Every row comes from one small tree of marks. The marks that hang from a mark follow it in brackets, in alphabetical order. Every link used is in the known rows. Which tree was each row made from?
In the rows, 128 means zero.
Known rows
gizori{nuzab{pogif{deku}}}: [ 83 127 158 123 102 135 191 142 124 109 130 120  60 114 134 106 143  94
 129 120]
nuzab{munab pogif}: [ 77 112 157 123  81 151 179 109 154 112 125 130 100 122 141 118 120  92
 129 122]
deku{gizori{nuzab{pogif}} megu}: [ 63 130 139 119 101  97 151 140 168 114 140 118  50 109 126 118 115 104
 118 123]
nuzab{pogif}: [ 91 125 146 129  82 136 173 121 151 110 130 129  94 120 153 110 118  93
 130 127]
gizori{nuzab{munab pogif}}: [ 76 124 153 122  87 139 185 111 145 109 125 127  80 120 126 126 127  95
 131 115]
deku{gizori pogif}: [ 73 119 131 121 104 116 155 133 141 112 155 126  74 110  97 130 111  97
 129 140]
taduf{megu}: [ 97 116 141 142  95 120 136 120 170 104 127 133 106 121 137 109  97  93
 121 128]
pogif{deku}: [ 92 109 149 132 103 129 160 142 131 108 135 125  73 120 128 114 123  90
 126 135]
pogif{deku{gizori megu}}: [ 65 102 147 125 117 104 130 160 158 116 145 119  44 109 113 112 115  96
 110 139]
munab{deku{megu pogif}}: [ 77 122 127 112  98 113 125 140 132  99 139 124  79 110 119 108  87  95
 113 121]
pogif{deku{gizori{nuzab{munab}} megu}}: [ 51 101 154 117 120 105 141 147 153 114 139 115  32 108  89 128 123  98
 113 127]
pogif{deku{megu}}: [ 81 106 143 127 101 127 132 142 151 113 134 122  70 116 136 109 110  92
 109 133]
munab{deku{gizori} nuzab}: [ 82 111 141 118 107  61 135 165 107  91 136 133   9 116  89 127 104  95
 145 135]
nuzab{gizori munab{deku}}: [ 70 104 155 129 114  88 165 139 145  95 120 135  71 118 112 125 114  92
 128 117]
deku{gizori megu pogif}: [ 61 119 123 116 101 111 129 132 163 115 154 120  71 105 106 126 100 100
 112 138]
munab{deku{pogif}}: [ 85 122 131 118 100 117 151 140 114  97 141 129  81 113 108 112 100  93
 132 122]
taduf{megu vafin}: [104 126 151 143  92 121 136 136 181 103 125 132 140 129 151 112  89  94
 119 144]
deku{gizori{nuzab} megu pogif}: [ 59 129 120 114 107 100 134 134 151 112 152 115  55 103  96 135 105 104
 115 132]
gizori{nuzab{pogif{deku{megu}}}}: [ 71 125 153 119 101 127 164 143 142 111 129 115  55 111 144 100 131  96
 114 118]

Which tree is each row?
[ 63 114 140 123 121  92 138 161 150 114 145 114  30 107 101 121 120 100
 114 132] -> pogif{deku{gizori{nuzab} megu}}
[ 76 124 155 119  97  74 179 150 117  85 115 135  28 115 139 113 130  95
 140 120] -> munab{deku nuzab{gizori pogif}}
[ 71 112 165 114 103 107 179 156 112 106 136 124   4 112 118 113 144  94
 138 139] -> munab{nuzab{pogif{deku{gizori}}}}
[ 60 114 162 112  97 141 171 127 146 113 124 117  57 113 134 108 133  95
 113 113] -> gizori{nuzab{munab pogif{deku{megu}}}}
[ 62 119 133 105 100 115 138 129 129  99 132 120  64 109  94 123  95  98
 119 110] -> gizori{nuzab{munab{deku{megu pogif}}}}
[ 79 124 138 126 120  68 145 164 126  99 141 124  38 112  84 122 107  98
 137 121] -> munab{deku{gizori{nuzab}}}
[ 60 133 146 113 113  77 143 163 143 105 134 119  33 106 115 100 111 102
 121 112] -> munab{deku{gizori{nuzab{pogif}} megu}}
[ 72 117 134 106 106  77 143 155  92  91 145 128  13 109  78 125 106  97
 144 136] -> munab{deku{gizori pogif} nuzab}
[ 75 122 136 113 101  75 165 145 100  85 131 133  30 110 105 131 117  95
 141 128] -> munab{deku{pogif} nuzab{gizori}}
[ 57 110 136 121 106  95 131 128 171 113 139 119  56 113  98 141 105 102
 116 127] -> deku{gizori{nuzab{munab}} megu}
[ 47 105 140 107 113 102 126 145 141 106 144 123  53 106  84 118  91  97
 116 123] -> nuzab{munab{deku{gizori megu pogif}}}
[ 57 112 159 119 110 115 155 155 156 118 140 118  38 106 131  95 128  96
 112 129] -> nuzab{pogif{deku{gizori megu}}}
[ 49 108 162 110 107  98 141 148 156 109 127 125  46 109 113  98 106  96
 117 113] -> nuzab{munab{deku{gizori megu}} pogif}
[ 71 113 142 117 105  98 127 136 145 100 123 123  63 117 104 122  93  96
 120 112] -> gizori{nuzab{munab{deku{megu}}}}
[ 60 127 126 108 118  78 128 158 129 103 148 116  37 101  83 120  96 102
 120 121] -> munab{deku{gizori{nuzab} megu pogif}}
[ 70 117 166 130 108 118 203 144 145 107 127 127  62 110 150 104 153  92
 125 124] -> nuzab{gizori pogif{deku}}
[ 49 120 150 115  99 111 156 126 171 116 134 120  50 109 115 124 118 102
 115 120] -> deku{gizori{nuzab{munab pogif}} megu}
